Each row was made from one path, in order. Every step used is in the known rows, and no mark comes twice. Write each row's path.
Known rows
R-Z: [-2.30 -2.10  0.93  0.56  1.43  2.12 -0.97 -1.55 -3.41 -2.31  2.96 -1.42
  5.45 -0.24  1.78 -1.92 -1.00 -2.82  1.73 -1.53 -2.03]
H-Z-P-M-R: [-0.97 -1.25 -1.43  1.23 -0.28 -1.48 -0.37 -1.26 -1.15 -2.20 -1.25 -1.18
  1.53 -4.81  0.92 -3.10 -1.52 -2.79 -1.61 -0.03  1.41]
R-Z-P: [-0.59 -1.45  0.19  0.36 -2.24 -1.37  0.38 -1.08 -4.23 -1.55  2.52  0.27
  6.25 -2.31  1.29 -0.84  1.09 -2.13  0.88 -0.17  0.25]
P-T: [-0.57 -1.97  2.86  0.75  4.27  1.31 -1.63 -1.91  0.45 -4.00  1.26 -1.76
  5.04 -4.68 -0.31 -5.00 -3.07  0.12  0.59 -0.18  0.89]
H-Z-R-U-L-M: [-1.49 -3.63 -0.37  0.52  0.23 -0.55 -0.31 -2.54  1.92 -4.88 -2.01 -2.19
  1.70 -1.39  0.87  1.99 -1.00 -1.22  1.34  0.45 -1.01]
P-Z-R-U: [-1.40 -5.67  0.19  0.60  2.01  2.30 -0.80 -2.10 -3.03 -0.67  2.76  0.26
  4.25  1.30  2.76 -1.47 -1.57  2.26  0.40 -1.81  1.12]
U-L-M-R: [-2.66 -2.16 -1.84  1.44  1.12 -2.79 -0.27 -3.93  3.01 -3.89 -0.68 -2.34
  0.20 -5.20  0.06 -0.41 -2.64 -1.46  1.36  0.73  0.48]
R-U: [-2.28 -4.78  0.39  0.18  2.61  0.95 -0.97 -3.70 -2.18 -3.19  3.30  0.39
  4.71 -0.68  2.30 -1.46  0.00  1.25  1.95 -1.46  0.19]
L-U: [-2.29 -2.67  1.21  0.16  2.11 -0.08 -1.64 -3.28  0.59 -3.90 -2.25 -0.91
  3.67 -2.71 -0.46 -1.64 -0.33 -2.42  0.93  1.08  0.63]
L-M-R-Z: [-3.32 -2.49 -0.36  0.95  0.50 -0.23 -0.19 -2.66 -3.01 -2.14  1.01 -2.03
  2.47 -2.68  1.23 -2.50 -2.45 -3.75  1.39 -0.66 -1.55]
U-B-M: [-2.10 -4.67 -0.52  1.18  3.09 -1.83 -1.34 -2.09  0.06  1.27  4.20 -2.43
  0.79 -2.07  1.69 -2.31 -1.20  0.66  2.06 -0.15 -1.66]
B-U-L-M-R-Z-P: [-0.93 -2.80 -2.24  0.34 -3.22 -2.96  0.92 -1.87 -3.00 -1.54  2.47 -0.22
  3.84 -3.83  1.64 -0.01 -0.34 -2.34  1.07  1.17 -0.55]
H-Z-R-U: [-1.55 -5.94  0.63  0.72  1.25  2.62 -0.46 -1.02 -4.13 -2.58  2.04  0.68
  3.81  1.31  2.48 -0.28 -0.86  0.84 -0.77 -2.41  0.16]
M-R-Z-P: [-1.05 -1.57 -1.01  0.64 -2.18 -2.14  0.84 -1.49 -4.22 -1.26  2.70  0.20
  4.85 -3.56  1.43 -1.22  0.27 -2.20  0.20 -0.05  0.61]
U-B: [-2.22 -1.01 -0.47  1.33  2.98 -0.30 -0.57 -3.33  1.11  0.24  2.34 -2.61
  2.13 -2.39  1.55 -1.30  0.22  0.41  1.86 -0.57 -0.61]
Z-R-U-B-M: [-2.32 -6.58 -0.96  0.95  2.68 -0.66 -0.53 -2.17 -1.70  1.55  5.14 -1.63
  0.37 -0.64  2.78 -2.07 -1.24  1.62  1.63 -0.24 -1.58]
L-M-R-Z-P-U-B: [-1.78  0.59 -3.03  1.05  1.80 -2.36  0.41 -3.22 -0.55  0.77 -0.65 -1.75
  1.01 -3.82  0.41 -1.51  0.19 -3.43  0.95  1.90 -0.59]
H-Z-P: [ 0.46 -1.39  0.65  0.67 -1.91 -2.72 -0.59  0.48 -2.91 -2.32 -0.26  0.61
  5.40 -2.98  0.07  0.31  1.16 -1.28 -1.47 -1.20  0.69]
U-B-M-R-Z-P-T: [-0.54 -2.44  0.19  0.55  1.59 -0.86  0.44 -1.28 -2.64 -0.92  3.06 -1.71
  3.24 -5.83  1.05 -5.49 -2.65 -0.60 -0.41  0.98 -0.22]
Z-R-U-L: [-0.97 -4.12 -2.32  0.33  1.95  2.74  0.30 -2.53  2.45 -4.53  3.91 -1.59
  3.49  0.47  3.07  2.36 -0.54  1.57  1.01 -0.08 -0.86]
U-L-M-R-Z: [-3.10 -2.16 -1.43  0.79  0.57  0.11  0.14 -2.74 -1.43 -2.79  1.37 -2.59
  2.17 -2.48  1.57 -1.32 -2.38 -3.52  1.38 -0.24 -2.23]

Which path is each row?
[-0.03 -1.23 -4.80  0.16  2.05 -0.96 -0.01 -1.54  2.76 -3.47  1.76 -1.81
  2.89 -2.40  0.94  1.40 -0.92 -2.89  0.49  2.29 -1.55]
B-M-R-Z-P-U-L
[-1.57 -3.76 -0.64  0.54  0.06 -2.09 -1.24 -3.49  3.36 -4.21 -0.84 -2.23
  2.34 -2.92  0.25  1.50 -1.51 -1.35  3.65  1.68 -1.35]
B-U-L-M
[-3.04 -4.27 -2.19  1.67  2.88 -2.86 -0.50 -3.08  0.10  0.62  3.61 -2.15
 -0.86 -4.54  1.41 -3.04 -2.83  0.30  0.79 -0.22 -0.28]
U-B-M-R
[-2.65 -3.56 -2.21  1.36  0.63 -3.11 -0.59 -4.09  2.38 -3.18  0.12 -1.94
  0.20 -5.12  0.50 -0.41 -3.05 -1.26  1.89  1.04 -0.02]
B-U-L-M-R
[-3.37 -3.65 -1.76  0.96  1.83 -0.01 -0.04 -2.07 -3.41  0.30  4.45 -2.40
  1.49 -2.05  2.72 -3.25 -2.64 -2.35  1.00 -0.95 -2.71]
U-B-M-R-Z
[-0.16 -2.71 -0.11  0.13  0.23 -1.06  0.31 -1.81 -1.52 -3.02  1.82 -1.45
  3.97 -6.13  0.75 -3.81 -3.06 -1.24  0.40  1.84 -0.49]
B-U-L-M-R-Z-P-T
[-1.78 -3.43 -3.55  0.22  2.79  0.61  0.25 -3.82  3.38 -4.71  3.99 -1.89
  2.48 -1.86  2.92  1.35 -0.99  1.45  1.22 -0.01 -1.09]
M-R-U-L
[-1.88 -3.04 -0.51  0.37  0.92 -1.35 -0.50 -4.07  3.05 -5.12 -1.00 -2.35
  2.26 -2.42  0.85  1.34 -0.58 -0.81  3.03  1.15 -0.83]
R-U-L-M
[-3.32 -4.46 -2.25  1.36  2.81 -3.00 -0.47 -3.23  0.25  0.39  2.38 -2.19
 -1.32 -4.88  1.24 -3.16 -2.78 -0.38  0.43  0.51 -0.40]
L-U-B-M-R
[-1.91 -5.95  0.56  0.77  1.42  2.65 -0.25 -2.42 -3.30 -2.43  3.38  0.86
  4.06  0.90  2.50 -0.77 -0.70  1.41  0.90 -1.44  1.18]
Z-R-U
[-3.04 -3.54 -1.82  0.66  0.13 -0.17 -0.13 -2.79 -2.01 -2.16  2.23 -2.07
  2.18 -2.49  2.02 -1.33 -2.89 -3.28  1.95  0.01 -2.66]
B-U-L-M-R-Z
[-0.86 -0.71 -1.43  0.35  0.23 -2.07 -0.45 -2.82  2.52 -4.66 -3.00 -2.18
  2.77 -2.97 -0.47  1.39 -0.40 -4.24  2.27  2.61 -1.00]
R-Z-P-U-L-M
[-0.71 -4.26 -2.58  0.30  1.42  0.52 -1.28 -2.68  3.65 -3.73  4.23 -1.70
  4.15 -1.32  2.13  2.04 -1.53  0.68  2.82  0.68 -2.30]
B-U-L
[-3.11 -6.65 -1.51  0.55  2.74 -1.02 -0.53 -3.73 -2.48 -1.67  4.64  0.03
  1.62 -2.28  2.64 -2.60 -1.88  1.47  1.24 -0.95 -0.13]
B-M-R-U
[-1.85 -6.41 -1.22  0.83  3.10 -0.85 -0.93 -1.87 -1.49  2.80  4.66 -2.14
  0.56 -0.46  3.01 -2.66 -1.89  2.29  1.34 -0.47 -1.52]
P-Z-R-U-B-M
[-0.75 -2.61  0.20  0.24  1.59 -0.98  0.46 -1.65 -2.51 -1.17  1.84 -1.84
  2.91 -6.21  0.87 -5.66 -2.58 -1.22 -0.69  1.73 -0.26]
L-U-B-M-R-Z-P-T
[-1.57 -1.35 -2.88  1.23  0.47 -3.84 -0.09 -2.61  1.92 -3.59 -2.65 -1.67
  0.23 -5.39 -0.45  0.22 -2.13 -2.99 -0.31  1.20  0.40]
H-Z-P-U-L-M-R
[-0.69  0.03 -2.06  0.54  0.73 -2.39 -0.57 -1.88 -2.18 -2.27 -2.22  0.57
  3.99 -3.47 -1.10 -1.34 -0.20 -5.85  0.51  2.16  0.58]
L-M-R-Z-P-U
[-0.77 -4.12 -2.39  0.24  1.87  2.75  0.11 -1.56  1.77 -4.61  2.95 -1.67
  3.25  0.73  2.97  2.68 -0.71  1.14 -0.06 -0.83 -1.52]
H-Z-R-U-L
[-3.49 -2.83 -2.08  1.02  2.61 -1.35  0.58 -5.09 -0.24  0.28  2.41 -2.09
 -0.07 -3.23  2.63 -1.89 -0.36  1.03  1.82 -0.31 -0.62]
L-M-R-U-B
[-1.38 -3.01 -3.62  0.09  2.57  1.47  0.17 -3.51  3.27 -4.82  2.98 -2.34
  2.23 -1.73  3.10  0.69 -0.96  0.56  0.99  0.43 -1.17]
P-M-R-U-L
[-1.25 -1.30 -1.39  1.23 -0.17 -1.53 -0.19 -2.28 -0.49 -2.08 -0.38 -1.11
  1.76 -5.01  0.93 -3.39 -1.34 -2.50 -0.50  0.71  2.11]
Z-P-M-R
[-1.57 -2.58 -1.89  0.43 -1.78 -2.96  1.11 -1.86 -4.08  0.28  2.48 -0.59
  2.63 -3.94  1.81 -1.82  0.10 -2.34  0.03  1.05 -0.40]
L-U-B-M-R-Z-P
[-2.48 -6.08 -1.06  0.65  3.33 -1.45 -0.94 -2.63 -1.02  1.29  5.11 -1.98
  0.71 -1.45  2.71 -2.34 -0.90  1.55  2.22 -0.30 -1.93]
R-U-B-M
